What can hang from each mark
N: J W
D: J Z
M: B H J P W
Z: D Q V
W: M N S Y
J: D M N
Y: W
H: M
L: Q
P: M

(in the rows, 128 means zero)
Known rows, with every way that one mark hangs from another
H[M[P]]: [104 135 101 136 111 119 129  99 144 109 114 123 140 128 122 114 122 136
 130 115 135 122 116 106 133 141 114 168 127 119 139 131 122 131  99]
M[P W[S Y]]: [ 91  84 126 108 118 191 166 127 166 105 179 152 123  86 103 133  94 118
 160 108 176 175 119  73 135 163 119 152 148 111 101 111 124 109 172]
P[M[B J[D] W[S]]]: [157  87 125  84 115 176 128 126 163 109 163 115 112 159 112 133 123 144
 165 133 154  98 135 111  82 148 161 155 123 118 118 132 100 138 133]
Y[W]: [ 93 133 139 140 159 143 134 147 113 117 103 136 114 124 134 130 143 127
 101 106 117 120 126 120 158 145 106 103 141 112 154 115 147 132 120]
D[J[M[P] N[W]]]: [149 166 125 160  91  97 120 133 114 177 126 143 134 103 141 117 115 123
 138 111  94 212  97 169 157  87 124 136 144 166 124 123 151  87 143]
W[M[P]]: [ 80 160 128 115 132 117 127 124 137  98 132 135 136 131 130 130 121 141
 132  94 136 110 122 104 130 127 136 145 124  90 138 121 132 138 107]
M[B H J]: [132 137 109  98 119 117 108 133 137  99 104 107 124 172 139 118 131 141
 143 107 137  94 154  99 102 129 145 145 113  97 135 146 139 158  80]
L[Q]: [ 90 171 118 186 155 130 171 120 119 117  64 114 141 102 150 123 140 131
 100 127 123  72 105 106 206 126  98 134 121 101 167 127 150 129  83]
W[N S Y]: [ 96  80 144 122 145 193 151 172 148 129 134 132  98  94 113 142 125  80
 126 113 157 173 141  96 138 182 101  89 140 114  99 101 142 101 170]
M[B P W[Y]]: [101 106 104 103 107 159 154 105 172  79 183 149 134  96 106 123  88 136
 173 102 169 151 121  72 126 149 140 180 145 112 112 118 119 135 134]
J[D M[P W[S]]]: [135 118 135 102 105 164 157 117 143 120 163 130 116 119 106 124 126 136
 147 127 132 166 106 146 127 134 140 153 124 120 109 126 100 121 140]
P[M[J[D] W[N Y]]]: [162  75 139  82 136 200 116 150 158 139 139  85  77 155 122 136 141 123
 160 147 145  94 156 119  86 162 138  96 116 127 102 139 104 118 153]
D[J Z]: [128 136 115 177 162  68 138 120  91 130  94 167 151 123 115 141 154 131
  64 160  78  86  94 179 159  95 105 122 126 156 150  96 134 132 101]
J[D M[B] N]: [162 162 120 143 114 119 138 123 130 140 110 128 120 140 123 116 157 130
 114 144  92 150  99 185 139 118 157 136 124 137 137 122 114 119  96]
J[D[Z] M[B W] N]: [180 145 116 136 124 122 153  88 128 145 154 149 137 142 109 121 153 152
 125 185 107 134 100 190 132  99 164 153 129 151 123 133  88 130 130]
J[D N]: [155 152 124 167 158 136 129 136 129 146  76 134 115 139 117 127 180 120
  71 165  80 101  89 183 155 133 132 108 121 133 148 109 132 104  91]
P[M[W[N[J] Y]]]: [117  84 131 105 131 181 120 152 165 143 141 114  85 125 139 131 127 121
 164 122 159 120 154 105 105 172 117  87 137 131 110 120 120 124 174]
D[J[N[W[Y]]] Z[Q]]: [145 122 143 203 166  95 135 114  81 175 127 178 169  79 118 156 128 104
  68 193 117 137 116 159 173  99  91 109 139 201 135 118 145  80 173]
P[M[J W[S]]]: [122  99 123 106 118 171 138 130 154 128 140 121 114 160 139 128 119 141
 172 117 169 110 142  81 114 150 126 144 136 103 133 136 113 128 149]
W[N]: [109 132 122 144 152 141 133 143 135 122  92 124 108 129 129 131 149 107
 113 117 121 112 131 120 149 155 103 103 128 107 134 111 139 126 105]
H[M[B J]]: [135 136 104 111 101 126 114 114 143 112 109 103 132 165 133 113 129 144
 142 116 140 115 143 108 115 140 127 166 118 114 142 146 123 149  98]
W[M[H P] N[J] Y]: [100 113 153  57 121 157  85 174 155 124 149  94  94 122 139 132 113 118
 161  91 159 140 177 105  69 156 147  79 111 108  82 136 146 139 163]
Y[W[N S]]: [ 96  91 160 116 154 192 134 175 132 131 132 124  94 101 124 143 127  93
 129  98 147 166 151 103 135 176 104  78 147 115 112 111 153 119 170]
Z[D[J] V]: [128 120 108 224 174  38 125 107  71 126 101 159 187 100 128 143 119 109
  51 160  71  69  81 133 170  85  82 117 146 167 174 100 134 129 106]
M[B H P W[S Y]]: [101  74 113  75  97 180 149 120 179  84 208 141 127  93 103 131  66 128
 197  91 198 181 144  46  88 155 153 173 145 103  85 128 125 133 162]
N[W[M]]: [ 85 165 144 128 151 140 123 143 113 137 133 140 120 137 142 144 132 137
 112  96 132 138 134 110 146 120 115 108 132  96 142 123 152 114 147]
Y[W[M[H P]]]: [ 78 138 150  81 134 136 104 144 124 106 154 111 117 132 140 131 102 149
 155  73 151 127 160  86  92 125 151 117 129  90 127 144 146 151 134]
Z[D[J[M[W]]] Q]: [136 139 115 199 131  44 152  83  64 141 126 145 177 107 137 152 100 127
 108 152 113 117  95 139 170  71  87 150 141 166 180 135 104 140 125]
M[B J[D N] W]: [194 140 119 112 122 161 121 121 157 136 124 116 113 164 117 119 154 144
 140 158 115 109 119 157 118 127 165 146 120 128 131 138 117 131 110]
Y[W[M[B H J P]]]: [108 134 149  37 106 137  83 146 138  88 170  90 121 154 145 123  89 156
 190  66 168 125 184  74  61 125 179 142 121  90 112 164 144 172 130]
J[D[Z] M[B W]]: [155 133 118 120 130 114 157  85 116 113 159 147 138 144 104 129 148 159
 117 169 113 110 110 175 128 104 151 156 118 136 125 128  84 150 117]
N[W[Y]]: [ 94 122 134 142 150 161 141 150 120 133 127 150 114 107 125 139 132 110
 100 115 133 160 124 106 165 147  93 103 141 122 129 110 154  92 154]

Rows
[153  91 165 138 187 131 116 132 101 130 105 130 128 108 103 153 180  96
  45 217 116  54 150 187 128 159 104  64  98 178 112 119 117 126 142]
W[N[J[D[Z[Q]]]] Y]
[172 115 115  77 131 103  96 108 128  77 136 114 146 164 101 121 145 145
 114 164 118  52 141 149  75 116 177 158  93 134 102 148 116 162  74]
M[B H J[D[Z]] P]
[131 168 108 152 101 110 148 118 137 137 114 138 132 134 141 108 133 131
 143 116 119 171 108 140 153 122 141 150 141 123 143 127 123 123 107]
J[M[B] N]
[160 150 112 152 105  53 121 109 105 159 120 142 154 127 130 115 124 139
 128 152  93 148 107 181 122  70 149 144 126 169 117 136 126 123 114]
D[J[M[H P] N] Z]
[ 75 144 153  97 140 141 119 142 126 102 150 127 123 118 132 133 111 142
 140  79 142 131 138  99 124 134 138 123 137  98 135 125 143 142 138]
Y[W[M[P]]]
[150 125 126 123 125 181 140 141 156 157 118 121 108 143 136 118 139 129
 151 142 145 148 130 114 145 143 129 123 138 120 127 138 131 105 158]
M[J[N] W[Y]]
[154 118 124 102 139 125  93 140 125 124  87  87 103 194 138 125 159 143
 117 143 111  41 144 137  81 130 149 111  97 114 138 148 118 139  77]
P[M[H J[D]]]
[124 125 111 110 127 114 104 135 132 122  90  97 114 188 156 119 136 143
 147 114 138  62 155  92  96 132 135 126 115 100 146 150 128 143  87]
P[M[H J]]
[143  84 182  95 162 201  99 201 128 145 116 107  72 113 114 143 167  94
  88 133 109 137 150 179 111 181 120  39 122 146 101 105 152 123 170]
Y[W[N[J[D]] S]]
[109 131  90 121  94 114 127  90 158  89 141 128 150 122 114 113 102 140
 153 102 147 130 121  92 116 142 135 193 129 120 132 131 120 144  94]
H[M[B P]]
[151 132 123 141  78 129 153 124 146 169 157 147 132  98 125 119  96 131
 176 114 126 222  93 151 142 102 136 159 149 152 114 119 123 102 164]
D[J[M[P W[S]] N]]
[105 123 117 233 193  47 141  67  68 100 102 156 212 100 134 144 120 104
  48 184 121  27 110  82 184 116  67 135 139 148 189 133 115 137  99]
Z[D Q V]
[108 146 103 100  83  95 129 107 139  90 144 120 138 135 134 107 100 144
 172  85 143 151 136 100 106 118 154 176 123 104 120 144 121 154  85]
J[M[B H P]]
[101 137 128  87 128 132 110 143 145 112 149 106 110 147 137 139 108 131
 167  82 160 124 170  86  79 133 154 116 119  82 114 137 135 159 120]
W[M[B H] N]
[110  81 155 108 140 191 125 191 150 139 120 123  89  99 123 137 141  82
 113 120 146 166 148 127 126 189 102  64 132 131  93  99 150 109 181]
W[N[J] S Y]
[117 117 158 112 156 162  99 179 127 138  98 110  85 121 141 129 158 110
 110 109 116 125 158 147 133 168 106  54 132 130 125 115 158 138 148]
Y[W[N[J]]]
[124 141 135 105 101 124 110 147 140 128 106 107 106 128 144 109 143 117
 143 105 119 150 142 154 128 151 121 107 118 129 107 127 132 137 121]
W[N[J[M[P]]]]
[125 137 137  60 116 140  89 157 145 115 137  79 104 177 148 131 116 136
 182  85 162 113 192  87  64 133 162 115 106  81 108 156 137 166 120]
W[M[B H J] N]
[130 161 111 131  94 105 128 118 137 142 112 116 127 139 146 102 123 134
 158 112 126 162 123 127 127 113 148 147 130 116 124 149 129 120 103]
J[M[H P] N]
[176 116 138  96 143 182 117 143 143 137 109  91  86 166 120 131 168 127
 129 151 117  90 144 152 114 148 130 100 105 115 118 137 118 134 118]
M[J[D] W[N]]
[161 156 116 169 124  57 128 121  91 180  99 142 142 142 139 122 142 136
 107 161  83 143 107 195 134  68 135 116 126 166 134 132 127 122 120]
D[J[M[H] N] Z]
[162 128 119 100 111 136 100 116 139 116 101  87 122 162 114 112 153 140
 114 147 108  89 125 153 104 138 137 153  96 131 126 146 116 132  89]
H[M[J[D] P]]
[148 171 119 182 109  82 139 139 109 178  84 140 126 128 145 117 142 126
 113 129  78 173  89 191 166  90 118 121 136 153 153 113 135 107 113]
D[J[M N]]
[ 89  96 147 131 147 189 150 163 129 135 149 157 112  90 118 146 119  96
 108 109 153 192 127  93 156 161  92 101 149 122 112 103 157  80 187]
N[W[S Y]]
[154 119 140  91 101 162 138 138 143 130 156 129 104 134 116 126 142 141
 135 132 124 162 122 177 112 139 147 128 119 134 112 119 106 141 151]
N[J[D M[B W[S]]]]
[119 130 139 114 106 158 149 143 137 149 132 134 107 133 141 120 137 137
 142 116 138 174 127 147 143 142 112 117 134 119 126 122 121 131 167]
N[J[M[W[S]]]]
[148 118 122 195 151 105 120 156  89 179 128 158 144  79 124 154 110  87
  79 142  91 182  79 146 168  93  98  93 166 187 137 100 166  71 177]
Z[D[J[N[W[Y]]]]]
[103 113 166  45 120 170  99 174 133 113 171  97 108 153 142 139  96 141
 177  70 178 153 188  76  65 137 165 112 128  86 112 154 150 160 168]
Y[W[M[B H J] S]]
[166 130 149 220 203  94 127  67  76 154 119 170 191 107 115 143 168 115
  27 246 102  46 123 161 173 108  96 108 122 186 147 138 120  95 139]
J[D[Z[Q V]] N[W]]
[129 136 124 240 157   4 140  75  41 135 106 151 211  95 145 144 107 111
  61 176  91  78 100 135 180  72  68 132 137 182 187 130 110 135 112]
Z[D[J[M]] Q V]
[151 137 127 247 182  35 137  67  76 154  96 180 210  96 127 137 142 119
  45 227  91  47 110 160 178  88  88 128 130 194 168 122 119 119 115]
D[J[N] Z[Q V]]
[140 152 149  78 132 135  98 142 131 103 118  99 118 166 122 128 152 145
 116 125 113  79 132 150 100 125 159 129  94 103 125 136 125 141  98]
W[M[J[D] P]]
[105 150 112 115 100  99 131 116 126 111 117 117 129 141 141 109 121 140
 150  97 131 140 130 114 122 117 134 150 120 103 128 144 124 140  90]
J[M[H P]]
[100 110 117 118 119 166 159 114 160 101 159 150 130 106 111 128 107 130
 155 107 161 148 113  86 140 151 121 164 142 104 119 116 124 124 140]
M[P W[S]]
[155 150 134 239 155  23 145  64  66 170 102 168 206 104 140 128 137 124
  66 218  91  86 112 176 179  73  91 132 130 197 163 135 105 118 126]
D[J[M N] Z[Q V]]
[110 155 128  73 104 121 107 127 150  80 149 113 140 154 133 121 108 150
 168  84 151 111 148  93  99 127 165 169 114  90 123 140 130 159 103]
W[M[B J P]]
[109 117 119  93  86 149 153 113 148 121 169 125 121 128 130 117  94 143
 191  94 168 182 136  88 110 127 138 163 134  98 106 147 113 134 146]
J[M[H P W[S]]]
[154 155 102 133  69  69 115 120 135 141 134 127 142 120 135 109  94 137
 173 101 110 185 112 151 106  84 165 166 132 151 119 134 133 132  98]
D[J[M[B H P] N]]
[147 134 119 140  81 127 150 124 142 166 154 141 125  92 127 116  98 131
 172 121 120 216  96 150 143 101 136 150 148 159 114 121 120  98 164]
D[J[M[P W[Y]] N]]
